What can hang from each mark:
j500: j470 j921
j575: j420 j921
j750: j470 j921
j470: j500 j705 j750 j921
j420: j575 j750
j921: j470 j500 j575 j705 j750

Every row comes from one small tree of marks. Brackets hold a mark, then the marks that hang from it, in the order of their numbers. Every link used is in the known rows. Which tree was each row made from?
Known rows:
[j420 [j750 [j921 j500 j575 j705]]]: [-1.44 -2.89  4.21 -0.19  1.48 -0.66 -0.01  0.82  0.71  2.56 -3.12 -3.01
 -1.52 -2.60  0.68 -0.05 -0.81  3.75  1.13  1.80  1.09 -2.13  0.13]
[j575 j420 [j921 [j470 j750] j500 j705]]: [-2.96 -0.39  1.83 -0.18 -3.21  4.48 -0.54  4.76  1.41  2.77 -1.51  0.45
 -4.56 -5.22 -1.58  0.57 -2.07  3.51  0.32  0.69  1.81  0.59  2.31]
[j921 j470 j750]: [-1.73 -1.77  1.30 -1.18 -3.71  3.11 -0.40  1.12 -1.74  1.04 -3.08 -1.05
 -4.11 -1.96 -1.00  0.54  1.70  1.14  1.36  4.05 -2.63  1.44  3.93]
[j575 j921]: [-6.65 -1.41  2.81 -0.95 -0.79  3.23 -0.99  1.35 -0.51 -1.64 -2.01 -2.16
 -3.77 -2.20  0.75 -0.62  0.55  3.54 -0.01 -1.05 -0.22  0.16  0.52]
[j420 [j575 j921] j750]: [-6.39 -4.18  2.77  0.12  1.12 -1.58 -1.62 -0.29  1.05  0.53  0.91 -3.02
 -4.23 -4.58  2.94 -0.51 -1.44  1.91  1.00  0.87 -0.95 -0.58 -2.14]
[j420 j575 [j750 [j470 j500] [j921 j705]]]: [-1.87 -1.48  3.19  0.44  2.72 -2.37 -1.84  0.72  1.30  1.72  0.58 -6.66
 -1.98 -4.51  2.63 -0.87 -2.55  1.70  1.32  2.50 -2.29 -3.93 -1.76]
[j575 [j420 [j750 [j470 j500 j705] j921]]]: [-0.32 -0.57  4.29 -1.15  1.32 -3.59 -0.53  2.25  1.84  3.76 -1.60 -3.77
 -3.16 -4.16  2.09 -0.92 -0.96  1.06 -1.23  1.36 -0.58 -3.70 -3.26]
[j750 [j921 [j470 j500] j705]]: [-0.47  0.30  2.88 -0.95 -0.39  4.04 -1.02  2.66 -1.39  1.61 -1.24 -3.62
 -1.40 -3.66 -1.79 -0.90 -0.19  4.22  0.46  0.76 -1.28 -2.52  3.80]
[j420 [j750 j470 [j921 j705]]]: [-1.00 -2.45  3.50 -1.21  2.60 -1.03 -0.88  0.18  0.78  2.12 -1.90 -5.10
 -2.49 -1.70  1.70 -0.74 -0.76  1.84  2.59  2.98 -0.30 -4.15 -0.70]
[j750 [j470 j500] [j921 [j575 j420] j705]]: [-0.12  3.45  3.89 -0.22  0.50 -0.67 -1.04  3.53  1.16  0.79 -3.49 -7.16
 -0.76 -3.01  1.70 -0.68 -1.83  5.08 -0.12 -0.23 -0.65 -3.72  0.09]
[j575 [j420 j750] [j921 [j470 j500] j705]]: [-2.20 -2.50  3.64  0.21 -1.39  3.04 -0.09  1.32  1.17  4.39  1.76 -0.56
 -5.10 -4.67 -1.20  0.05 -2.97  3.27 -0.25  0.55  2.71 -0.49  0.27]
[j921 j575 j705]: [-2.95 -0.59  3.67  0.01 -3.14 -0.54 -0.28  1.82  1.29  1.75 -2.01 -2.76
 -2.54 -1.54  1.55  0.46 -0.98  6.37  2.10 -2.42  2.26  0.85  1.24]
[j750 j470 [j921 j575 j705]]: [-1.83  2.10  2.84 -1.35  0.58 -0.34 -1.77  2.70  0.87 -0.27 -4.38 -6.93
 -1.19 -1.94  2.30 -0.82 -0.71  5.07  2.77 -0.38 -1.06 -3.75  1.10]
[j420 j575 j750]: [-4.13 -3.95  2.89 -0.08  0.80 -3.84 -1.40 -0.06  1.50  1.91  0.58 -3.22
 -3.74 -4.30  3.78 -0.27 -0.88  1.58  1.07  2.06 -1.28 -0.76 -2.39]
[j921 [j470 j500] j575 j705]: [-0.71  0.46  3.45  0.95 -4.12  3.97  0.73  1.17  0.49  3.82 -1.47 -2.27
 -2.41 -2.57 -0.67  1.37 -2.55  8.16  0.82 -0.32  2.91  1.45  4.95]
[j500 [j921 j750]]: [-2.58  0.22  2.59 -2.71 -1.57  1.98 -0.61  2.07 -1.19 -0.62 -4.11 -2.27
 -3.77 -3.34 -0.99 -1.25  0.07 -0.66  0.85  1.45 -1.67 -1.33  2.33]
[j921 j470]: [-2.24 -1.12  1.99 -1.48 -2.43  3.39 -0.51  1.07 -0.20  2.25 -2.17 -1.38
 -4.19 -2.86  0.63  0.50  0.58  4.30  1.00  2.23 -0.26  0.49  3.74]
[j500 [j470 j750] [j921 j705]]: [-1.16  1.09  1.89 -4.26 -2.04  4.27 -0.64  5.17 -1.13  1.62 -3.90 -2.79
 -3.26 -5.38 -2.43 -0.74 -1.67  0.67  1.65  2.02  1.19 -3.65  7.47]
[j921 j470 j500 j575 j705 j750]: [-0.47 -0.34  2.02  1.28 -5.53  4.87  0.48  2.59  0.21  3.19 -4.62 -0.82
 -2.23 -2.59 -2.95  2.08 -1.81  5.19  2.40  2.62  0.47  2.82  6.15]
[j500 [j921 j470 j575 j705 j750]]: [-1.45  0.56  2.30 -2.12 -3.88  3.95 -0.22  1.80 -0.68  1.73 -3.67 -1.62
 -4.05 -3.84 -2.18 -0.30 -2.02  2.53  2.97  0.55  0.74 -0.23  5.68]
[j750 [j921 j575]]: [-3.39  0.54  3.29 -1.64  0.21 -1.14 -1.08  2.65 -0.54 -1.19 -5.04 -4.12
 -1.22 -2.78  2.20 -0.89  1.63  5.05  0.00 -0.92 -1.28 -1.76  0.76]
[j575 [j420 [j750 [j470 j705 [j921 j500]]]]]: [-0.23 -0.56  4.24 -1.44  0.42 -2.76 -0.71  1.89  2.63  5.21 -1.77 -2.66
 -3.83 -4.33  1.85 -0.07 -1.87  0.64 -0.97  1.09 -0.12 -2.81 -3.09]
[j750 [j470 j500] j921]: [-1.11  2.80  3.29 -0.86  2.23  1.20 -1.06  2.50 -0.42 -1.15 -4.32 -7.47
 -0.50 -2.23  1.68 -1.16  0.12  3.18 -1.02  2.07 -2.99 -4.32  0.52]

Write each row's tree:
[-0.11 -1.99  3.59 -1.03 -0.05 -1.80 -0.61  2.74  1.80  4.53 -1.16 -1.37
 -3.77 -4.87  0.71 -0.35 -0.98  2.06 -0.15  2.07  0.52 -1.99 -1.17]
[j575 [j420 [j750 [j921 j470 j500 j705]]]]
[-6.57 -0.07  1.69  0.30 -1.03  1.05 -2.48  2.56  0.52 -1.04 -1.44 -4.12
 -3.01 -5.05  1.04 -0.66 -1.26  1.40  0.52 -0.26 -4.29 -0.34 -0.34]
[j420 [j575 [j921 j500 [j750 [j470 j705]]]]]
[-4.25 -1.21  1.60  0.09 -2.44  7.53 -0.25  2.99 -0.25  0.86 -2.51 -0.54
 -3.46 -3.10 -2.17  0.71 -1.36  4.44  1.50  1.13  1.25  0.80  4.79]
[j575 [j921 [j470 j750] j500 j705]]
[-3.26 -1.41  1.96 -0.84 -3.96  3.13 -1.30  2.99  0.04  1.95  0.37 -0.13
 -5.62 -4.30 -1.94 -0.20 -0.97  1.43  1.16  0.02 -0.18  0.77  1.24]
[j575 j420 [j921 j470 j705 j750]]
[-0.26 -0.60  2.11  0.33 -3.16  6.94 -0.23  2.62  0.98  4.73 -1.52 -0.90
 -2.85 -3.80 -2.84  1.18 -2.39  5.25  1.93  2.44  0.91  0.49  5.70]
[j921 j470 j500 j705]
[-5.77 -1.21  2.42  0.15 -1.53  4.66 -0.49  2.24 -1.11 -2.02 -3.88 -1.63
 -2.87 -2.28 -1.51  0.03  0.52  1.79 -0.52  1.20 -1.77  1.16  1.37]
[j575 [j921 j500 j750]]
[ 0.20  0.91  4.80 -0.86 -1.63  1.13 -1.06  2.14  1.57  5.27 -2.14 -2.05
 -1.65 -4.30 -0.60  1.34 -3.20  3.46 -1.08 -2.26  1.19 -0.96  0.33]
[j470 [j921 j500 [j575 [j420 j750]] j705]]
[-4.19  0.17  2.80 -1.03 -2.23  2.60 -0.95  4.73  0.18  1.20 -3.07 -1.23
 -3.71 -5.63 -2.25 -0.44 -0.77  0.52 -2.04  0.40 -1.73 -0.52  0.74]
[j575 j420 [j921 [j500 [j470 j705]] j750]]
[-1.08 -1.60  3.91 -1.37  0.20 -4.16 -0.48  1.75  2.63  4.31 -1.31 -2.74
 -4.59 -3.63  2.94 -0.56 -0.94  0.96 -0.08  1.28  0.20 -2.37 -3.49]
[j575 [j420 [j750 [j470 j705]]]]
[-0.60  0.96  5.00  0.04 -1.00  1.29  1.04  1.76  0.56  2.51 -1.92 -3.16
 -2.24 -3.82 -0.39 -0.32 -3.00  3.60 -2.02 -0.03  2.33 -1.26  0.97]
[j470 [j500 [j921 [j575 [j420 j750]] j705]]]
[-0.87 -0.78  4.41  1.30 -2.44 -1.11  0.51  3.18  3.48  4.88 -2.97 -1.43
 -2.36 -3.80  0.65  1.33 -3.13  5.87  0.42 -0.18  3.52  0.61 -0.05]
[j921 j500 [j575 [j420 j750]] j705]
[-0.50  2.95  3.61 -1.23 -0.98  1.15 -1.62  2.36  2.11  2.92 -3.58 -5.15
 -2.15 -2.83  1.64  0.99 -2.71  3.52  0.38 -0.38 -0.41 -2.16  0.34]
[j750 [j470 [j921 j500 [j575 j420] j705]]]
[-0.99  1.82  2.82 -3.79 -3.51  2.07 -0.83  4.50 -0.44  2.32 -3.99 -3.02
 -3.62 -6.19 -2.64 -0.64 -2.43  1.11  1.08  0.58  0.66 -2.36  5.97]
[j500 j470 [j921 [j575 j420] j705 j750]]
[-1.64  2.34  2.46 -1.29  2.11  1.65 -1.69  3.45  0.60 -0.83 -6.01 -6.48
 -0.76 -2.85  1.45 -0.77 -0.01  3.23  0.49  2.72 -3.11 -4.11  1.13]
[j750 j470 [j921 j500]]
[-4.14 -2.21  3.75 -0.03  0.05  0.72 -0.27  2.36  2.01  2.22 -1.84 -0.58
 -4.40 -4.71  0.55  0.10 -1.61  2.34 -1.55  0.97  1.49 -0.38 -2.19]
[j575 [j420 j750] [j921 j500]]
[-3.77 -3.22  3.77 -0.58 -0.63 -0.18 -0.79  1.80  1.78  2.85  1.32 -0.92
 -5.22 -4.00  0.33 -0.62 -1.91  1.98  0.69 -0.88  2.23 -0.94 -2.38]
[j575 [j420 j750] [j921 j705]]
[ 1.15  2.42  5.21  0.13 -2.96  1.49 -0.34  2.03 -0.89  3.38 -1.20 -3.29
 -0.77 -3.20 -2.01  1.07 -2.35  1.82 -3.54 -2.23 -0.72 -0.12  0.30]
[j470 j500 [j921 [j575 j420] j705 j750]]
[-5.91 -0.76  2.30 -0.96 -1.03  3.00 -1.09  1.27 -1.03 -1.80 -2.98 -3.39
 -3.59 -1.55 -0.15 -0.86  0.51  0.95  0.95 -0.15 -2.56 -0.71  0.39]
[j575 [j921 [j750 [j470 j705]]]]
[-3.39 -2.22  3.07 -0.24 -0.83  3.08 -0.09  1.92  1.87  3.62 -1.66  0.20
 -5.06 -5.35 -0.38  0.56 -2.17  3.24 -0.88  2.20  1.88  0.02  0.32]
[j575 [j420 j750] [j921 j470 j500]]
[ 0.10  0.60  3.50 -1.11 -2.08  4.19 -1.64  2.26 -1.07  2.91 -1.89 -2.22
 -1.26 -3.00 -3.21  0.82 -1.29 -0.18 -0.44 -0.29 -2.56 -0.79  1.97]
[j470 [j921 j500 j705 j750]]
[-1.68 -0.26  3.12  1.52 -4.25  1.57  0.40  3.11  0.53  1.21 -4.83 -2.07
 -1.26 -1.70 -1.70  1.31 -1.09  3.94  1.42  0.87  0.02  2.18  2.54]
[j921 j500 j575 j705 j750]
